Each row was made from one walk, in order. Every step used is in the known rows, and no mark comes twice. Write each row's walk.
In the rows, 128 means zero.
Known rows
favi/genam/beve/riben/kitima: [161 145 126 161  57 162 122 149 157 144  99  99 133  84  92 100 116 106
 160 128  96 147 118 161 132 101 132 175 202 112 152 120  73 123 101 158
  96 132 151 143 120]
genam/pefi/deture: [139 115 108 151 126 129 143 107 145 157 164  86 118 108 105 107 155 114
 134 128 131 150 143 117 122 125 105  98 130 126 149 106 130 120  84 162
 138 138 124 147 113]
kemid/deture/favi/genam/kitima: [138 171 108 178 110 183 152 106 137 161 101 116 171 115  92  91 144 116
 178 136 114 169 107 145 107 148 160 185 197 117 199 124  81 171  94 176
 121 164 151 162 171]
favi/genam/kitima/deture/beve/riben/gorerum: [126 153  90 211  67 152  93 120 197 169  64 151 102  61 107  55 126  99
 214 114  80 209 110 138 107 166 151 196 201  81 173 121  62 128  64 200
  92 213 145 156 114]
kitima/riben/gorerum/deture/favi/genam: [171 166 104 157  87 124  70 121 176 159  92 151 168 109 144  79 112  91
 162 149  86 180 126  86 125 127 169 211 191  49 157 124 101 136  70 175
 102 149 122 138 171]
beve/riben/kitima: [152 140 135 146 121 149 130 138 148 129 125 131 124 115 109 100 120 119
 106 134 107 157 132 165 108 120 140 129 148 118 131 142 103 111 110 152
 108 130 136 163 119]
favi/riben/beve/genam/kitima/deture: [136 105  85 220  97 123 103 135 191 170  79 134 115 108  68 100 133  82
 168 102  71 175 128 144 144 125 133 131 223  78 118  89  54 147  78 183
 123 204 168 135 127]
genam/kemid/deture: [114 116 106 173 138 140 163 154 121 126 134 106 135 119 121 101 132 113
 151 131 109 147 129 138 107 119 159 157 136 116 145 123 126 137 105 102
 151 122 131 171 162]
genam/kitima/deture: [121 127  98 185 139 148 148 114 148 156 110 162 106 114 110 104 146 120
 142 128  93 172 142 143 115 141 134 132 172 117 142 130  90 130  90 170
 124 165 165 143 110]
kemid/deture/kitima/riben/beve/genam/gorerum: [190 145  83 247 110 143  97 152 167 166  92 114 128  95  40 105 125  75
 149 113  94 151 123 168 134 154 128 173 198  14 134 112  74 191  35 183
 108 101 167 189 173]
riben/favi: [150 117 127 137 124 121 142 127 139 140 122 132 145 134 127 148 120 113
 145 140 123 114 135 108 134 140 118 129 130 121 140 137 118 101 108 127
  92 111 123 147 152]
pefi/deture/beve/genam: [102 126 113 188  77 108 138 125 168 164 113  81 124  98  78 119 130  96
 167  91 136 190 120 126 135 176 125 147 180  95 114 100  87 120  79 133
 124 155 109 129 165]
pata/riben/gorerum/deture/kemid: [144 146 106 161 121 116  67 116 149 138 109 158 147 154 156  83 105  93
 100 121  71 139 148  81  91 117 123 163 139  39 118 143 133 118  98 131
 158 137  94 198 116]
kemid/deture: [115 125 116 156 147 144 139 137 113 130 140 110 135 142 113 110 141 119
 147 127 121 145 125 125 128 131 145 152 141 112 139 119 106 138 108 119
 136 121 139 164 168]
gorerum/deture: [115 124 114 141 137 132 114 136 139 126 130 150 140 137 130 100 137 113
 124 133 110 149 164 116 130 128 127 149 163 118  98 115 116 129 111 126
 123 114 125 138 144]
genam/kitima/deture/favi: [127 145  91 188 129 145 144 118 154 172 101 180 143 133 107 104 143 113
 143 136  98 171 130 145 106 144 159 149 187 113 166 137  88 144  88 186
 114 155 150 161 130]
riben/gorerum: [144 133 125 134 130 114  98 124 140 129 125 134 124 125 154 114 115 127
 145 133 107 150 123 119 116 145 125 138 118 107 132 134 138  95 112 137
 111 126 124 146 144]
riben/favi/deture/gorerum/genam/pefi: [177 116 112 157 108 149 119 166 181 150 128 150 190 106 109 126 141  86
 184 150 134 120 122 104 110 139  75 123 143 127 172 108 143 117  77 191
  83 128 120 151 148]
beve/genam/pefi/deture/kitima/riben/favi: [217 127 108 230  88 135 149 114 187 189 142 101 102  73  69 120 142  82
 130 132 142 151 143 112 111 131  86  88 180  54 160 109 106 143  22 215
 100 141 140 165 149]
kitima/riben/beve/deture: [138 111  90 174  98  98  91 143 172 137 125  88 114 120  88 112 126  83
 123 111  85 127 144 125 172 130 145 157 135  63  93 112 102 138  71 143
 120 131 115 158 160]
kitima/riben/favi/deture: [160 104 102 162 101 119 126 160 162 150 118 135 134 128 135 148 122  90
 131 137 106 127 146  75 148 120 136 142 168  79 148 128  89 109  53 150
  94 129 136 144 140]
pefi/deture: [121 131 113 145 125 108 145 107 136 153 142  81 125 123 123 132 136 118
 129 117 122 143 141 118 143 133 132 140 135 124 130 120 103 108  97 130
 140 139 119 135 135]
favi/genam/beve/riben: [143 142 119 154  46 153  97 148 149 133 100  95 126  90 115 118 120 114
 166 118 111 109  99 136 158  85 137 180 194 123 163 103  88 149 113 148
 108 147 139 121 121]
deture/favi: [132 145 122 129 120 125 124 130 136 144 121 146 164 146 124 128 124 122
 130 137 132 128 114 130 121 128 150 146 145 124 152 136 127 142 125 144
 118 118 115 146 148]
pefi/deture/beve/riben/favi/genam/kitima: [143 146  96 202  50 151 154  97 190 184  78  74 130  65  89 108 128  87
 196 111 112 163 128 124 143 164 126 178 203 104 175 119  46 124  56 186
  81 194 116 160 134]
kitima/deture: [112 120 110 159 134 115 131 133 139 146 124 160 117 128 116 115 135 115
 146 127 110 151 134 123 128 130 145 149 144 113 134 124  96 117 103 134
 131 140 146 132 124]
riben/beve/deture: [110 110 102 158 110 100 101 139 163 127 136  95 129 133  83 112 132  94
 132 114  94 121 152 144 160 153 124 153 128 114  92 105 108 116  93 126
 112 110 107 164 167]
gorerum/genam/kemid: [146 135 131 133 110 142 140 152 145 128 100 107 141  75 129 129 119 112
 162 127 111 153 126 141 118 116 135 135 125 142 121 110 140 131 157 121
 142 135 125 106 135]
kitima/genam/kemid: [143 124 130 167 110 129 153 137 136 134  99 110 124  62 119 126 112 120
 140 140 115 156 117 147 128 118 163 119 137 142 160 120 128 136 102 122
 140 146 129 103 123]
favi/genam/pefi/deture/beve: [121 126 105 163  71 135 144 109 171 178 125  72 126  67  68  83 149  95
 206 111 142 175 129 113 125 157 108 145 158 109 165 100 105 143  84 171
 133 169 115 127 112]
favi/riben: [134 114 120 134 123 112 109 145 140 129 118 117 127 126 136 116 125 122
 151 126 117 120 126  98 137  86 136 131 143 120 128 116 116 149 136 145
 156 161 131 123 109]
favi/genam: [134 146 138 122  96 139 127 113 135 134 113 112 138 100 118 119 123 127
 159 129 131 134 120 126 127 131 131 161 142 132 156 119 111 132 130 136
 126 156 137  97 125]
genam/favi/deture/kitima/riben/beve: [182 126  71 189  95 142 108 152 180 182  99 140 127 113  81 152 129  81
 120 124 114  90 171 139 162 126 109 160 218  56 143 123  77 169  41 195
  94 138 142 171  91]
kitima/riben: [155 129 116 144 115 127 116 130 138 141 117 119 112 114 133 129 120 116
 116 128 119 134 118 108 143 104 149 130 137  77 128 132 121 151 104 145
 136 148 135 123 120]
pata/riben/beve/genam/favi: [176 143 105 172  73 116  78 103 149 149  86 108 157 134  82 151 108  94
 136  97 100 128 123 123 156 146 129 139 205  45 143 113  95 133  94 146
 120 159 117 160 136]
beve/deture: [108 124 121 159 118 111 118 140 144 110 152 110 123 126 114 103 141 120
 131 129 111 140 150 124 127 144 126 150 124 139 113 115 128 114 101 130
 133 119 115 151 161]
gorerum/riben/favi/deture/beve/genam: [142  98 106 213  61 108 104 183 191 152  87 131 144 110 100 134 109  69
 198 114 114 175 126  72 141 170 127 152 211  56 135 100  79 115 104 143
  96 139 114 146 164]
riben/gorerum/genam/beve/deture/pefi: [146 119 113 173  86 122  51 176 167 134  97 108 125  50 110  97 141  82
 203 126  53 161 113 111 131 136  97 156 140 111 122  71 135 112 107 178
 103  89 115 173 161]
pata/riben: [146 145 121 130 117 107 101 106 116 126 122 123 124 139 137 126 119 123
 117 111 113 132 116  91 131 115 150 127 131  77 141 139 116 140 130 134
 164 145 113 156 124]
gorerum/deture/favi/genam/beve/riben/kitima: [153 156 107 176  58 164 105 160 177 157  91 141 181 112  88  74 121  83
 157 141  78 167 142 150 127 105 153 215 252  99 147 117  60 136  80 172
  82 106 135 170 154]

Write each row's walk
[144 148 113 170 130 121 158 107 146 167 147 103 104 110 104 129 143 116
 119 119 142 124 156 140 124 134 109 136 144 120 132 130  98 140  90 165
 139 127 126 156 124]	pefi/deture/kitima
[157 124 124 151 106 133 118 134 148 128 117 130 136 126 133 136 116 112
 126 136 120 105 124 119 136 116 131 134 144 121 151 129 105 107 102 141
  82 128 116 162 144]	beve/riben/favi
[136  99  92 177  99 102  71 152 176 147 109 110 108  83  76  99 140  68
 126 111  71 123 124 124 151 123 134 135 120  56 115  95 114 161  69 175
 122 121 105 184 131]	kitima/riben/beve/deture/pefi
[134 142 111 167 136 120 153 137 156 175 115 181 159 142  88  97 125  99
 141 144  97 191 139 151  95 149 162 161 168 101 149 150  81 105  88 161
 109 115 144 170 143]	riben/kitima/deture/favi
[187 160 122 161  81 142 131  73 142 152  82 113 141 102 120 124 117 110
 164 126  97 144 123  89 122 145 130 142 173  79 189 145  84 128 101 177
 124 182 136 154 132]	pata/riben/favi/genam/kitima
[104 115 115 151 110 144 134 164 152 142 128 143 146 146 122 124 127 103
  95 128 118  99 145 127 101 116 104 145 142 132 138 125 124 125  97 123
 138 134 124 147  85]	favi/deture/kemid
[159 115 102 150 114 105  84 133 153 144 101 104 129 132 113 139 107  93
 154 112  96 115 124 117 172 118 144 137 137  57 108 119 104 146 163 132
 137 132 115 141 123]	gorerum/riben/beve
[142 130 103 154 119 126 139 110 153 171 155 104 153 127  99 107 153 110
 135 137 133 151 129 121 114 126 128 115 147 122 173 114 131 134  82 179
 128 127 110 165 134]	genam/pefi/deture/favi
[159 167 107 182 110 126 136 131 167 177  81 170 188 102  72  77 120  98
 192 154  74 206 136 162  85 170 157 218 186  93 196 147  68 110  70 184
 102 108 170 153 127]	riben/kitima/deture/favi/genam/gorerum
[143 106 114 164  87 104  83 148 171 141  96 100 134 122  85 123 115  91
 153 101 104 131 114 129 157 112 128 127 180  89 106  90  92 144 116 141
 126 165 132 118 145]	favi/riben/beve/genam
[197 140  87 186  76 138 125  96 189 205 126  68 101  61  47 105 144  76
 150 114 128 125 143 137 149 117 102 131 166  49 159 106  84 183  48 217
 128 166 139 144 101]	favi/genam/pefi/deture/kitima/riben/beve
[120 116  99 187 139 153 131 126 149 166  92 184 100  76  99  90 161 104
 144 129  81 169 122 142  93 135 123 110 156 109 165 113 104 152  91 201
 127 157 158 168  81]	genam/kitima/deture/pefi
[104 119 102 178 123 120 158 148 168 176 100 167 122 110  70  83 127  88
 180 119 102 210 150 147 106 178 140 159 166  81 111 143  70 109  85 144
 115 130 141 163 123]	riben/kitima/deture/beve
[161 145 115 151  94 141 106 162 149 143  95 118 174 105 120 144 119 105
 188 121 123 103  88 135 151 108 107 169 154 110 126 112 133 154 128 154
 117 119 125 125 155]	deture/gorerum/genam/beve
[146 136 106 170 118 137 130 178 150 148  92  95 184 102 117 100 123  93
 207 134  97 161 106 109 118  79 184 179 169 115 155  95 106 175 143 144
 166 152 123 154 174]	gorerum/genam/kemid/deture/favi/riben
[164 150 133 136 127 114 127 107 126 138 122 127 132 132 113 106 113 114
 111 121  96 171 133 119 106 134 145 123 138  67 132 159 101 113 118 143
 154 130 125 177 122]	pata/riben/kitima
[126 147 108 148 117 106 141 110 145 168 135  99 160 143 118 134 133 113
 129 126 126 143 128 120 136 133 154 156 150 120 154 128 103 122  94 147
 129 127 106 153 155]	pefi/deture/favi
[129  88 116 150 116 125 119 167 155 150 111 165 143 104 117 135 145  90
 143 142 100 117 136  94 115 138 104 116 148 123 172 107 112 108  76 163
  85 104 121 174 118]	riben/favi/deture/pefi
[184 172 107 168  87 121  83 132 152 145  74 125 191 103 121 108 105 109
 202 146  96 146 105 109 123 131 162 211 169  70 198 130 113 165 150 177
 139 123 134 130 119]	deture/favi/genam/gorerum/riben
[143 120  77 235  99 118  97 140 202 172  79 155 148 117  77  95 127  81
 177 106  86 145 100 156 129 125 127 154 209  60 136 109  78 161  58 200
 122 213 153 149 138]	favi/riben/beve/genam/kitima/deture/gorerum
[174 108  91 196  78 119 105 114 187 179 132  60 112  92  56 116 140  74
 127 102 108 169 121 129 156 128 116  94 176  43 128  85 101 140  41 178
 117 161 133 137 142]	kitima/riben/beve/genam/pefi/deture
[160 180 111 144  87 106  52  98 156 145  96 154 178 135 146  76 110 101
 162 132  81 179 126  69 111 136 172 208 187  48 169 131  98 123  96 164
 130 148  99 171 172]	pata/riben/gorerum/deture/favi/genam
[178 143 102 173  98 116  69 123 149 148  62 161 178  77 109  84 129  76
 182 138  54 149 138  68 109 146 120 183 172  46 192 115  96 138  72 184
 118  99 121 191 118]	pata/riben/favi/genam/gorerum/deture/pefi
[180 120 115 151 110 119 131 128 147 151 109 124 131 118 133 149 111 101
 134 138 116 118 127  88 148 118 136 129 137  68 140 139 109 124  84 144
 102 130 129 142 144]	kitima/riben/favi
[135 116 111 197  44 135 134 157 172 148 107  89 164 109  88 120 117  73
 173 134  91  78 145 114 130 125  86 202 162 117 149 112 106 108  74 127
 103 112 115 162 146]	riben/favi/genam/beve/deture/kemid
[175 156 125 145 125 163 103 110 155 143  88 122 126  78 141 113 125 121
 172 131  86 190 122 137 112 158 108 124 145 123 126 118 125 114 130 184
 103 157 146 128 140]	riben/gorerum/genam/kitima
[137 143 114 182 153 157 152 138 122 146 143 132 114 126  93 105 147 119
 139 128 140 125 139 147 109 134 126 150 151 107 140 129 101 170  99 153
 135 113 144 186 158]	kemid/deture/kitima
[154 126 116 167  89 150 122 163 151 139 112 116 123 112 103 110 119 109
 128 126  91 144 128 163 133  99 130 144 188 107 124 132  90 119  99 150
  98 104 143 174 121]	genam/beve/riben/kitima
[157 146 125 131  87 155 121 116 152 152 125 133 169 104  92  92 141 117
 166 148 142 142 107 127  98 126 127 136 154 131 199 114 140 158 116 185
 117 144 128 128 124]	deture/favi/genam/pefi
[112 114 118 160 151 149 122 147 116 140 122 131 128 103 100  98 155 106
 152 129 106 140 105 125 107 125 134 131 126 106 161 103 121 159 108 148
 137 114 131 188 140]	kemid/deture/pefi
[134 119 122 157  92 119 100 133 159 140 107 109 135 124  74 136 119  98
 131 103 116 139 118 158 149 154 119 123 163  99 104 101 105 122 108 124
  97 133 128 125 164]	riben/beve/genam
[128 146 106 161 127 102 141 112 149 152 143 102 161 135 134 128 131 115
 136 121 137 115 113 131 128 134 124 164 121 105 146 137 127 123  76 146
 139 148 105 152 148]	pefi/deture/gorerum
[138 150 109 178 118 132 129 144 168 162 113 179 149 135  94  86 123 103
 123 141  93 180 127 161  96 122 177 167 179 100 160 143  68 114  80 176
 101 132 138 186 135]	beve/riben/kitima/deture/favi
[170 101  89 211  79 120  64 173 202 146 124 136 162 123  82 104 130  73
 159 120 114 130 101 124 123 130 102 123 185  46 150  91 134 155  87 187
 117 155 119 159 136]	favi/deture/gorerum/riben/beve/genam/pefi
[140 135 118 142  65 141 121 139 137 144 101  96 137  99 109 129 123 115
 183 122 115 119 113 125 155 109 121 174 181 121 150 109 100 138 121 134
 117 131 146 105 129]	favi/genam/beve
[205 138  85 211 133 134 114 147 170 160  94 174 143 104 110 105 124  83
 137 155  92 129 183 108 124 139 104 173 186  41 129 144  96 156  38 192
  89  73 148 185 137]	genam/gorerum/deture/kitima/riben/favi
[130 117 100 166 147 134  81 158 143 131  92 178 152  88 113  78 149  97
 146 143  69 152 150 126 104 140 108 153 154  99 139 103 135 152  89 173
 119  71 132 177 100]	genam/gorerum/deture/pefi
[145 138 110 180  63 154 146 118 191 180 121  73 122  54  51  54 141  88
 183 117 123 205 134 149 102 149 117 148 177 100 166 112  78 127  64 194
 113 169 121 164 102]	favi/genam/pefi/deture/beve/riben/kitima
[120 139 109 141 129 131 110 139 147 142 122 167 177 156 123 101 132 106
 124 140 113 148 151 118 123 130 151 167 179 113 122 122 115 142 108 141
 112 103 110 157 162]	gorerum/deture/favi
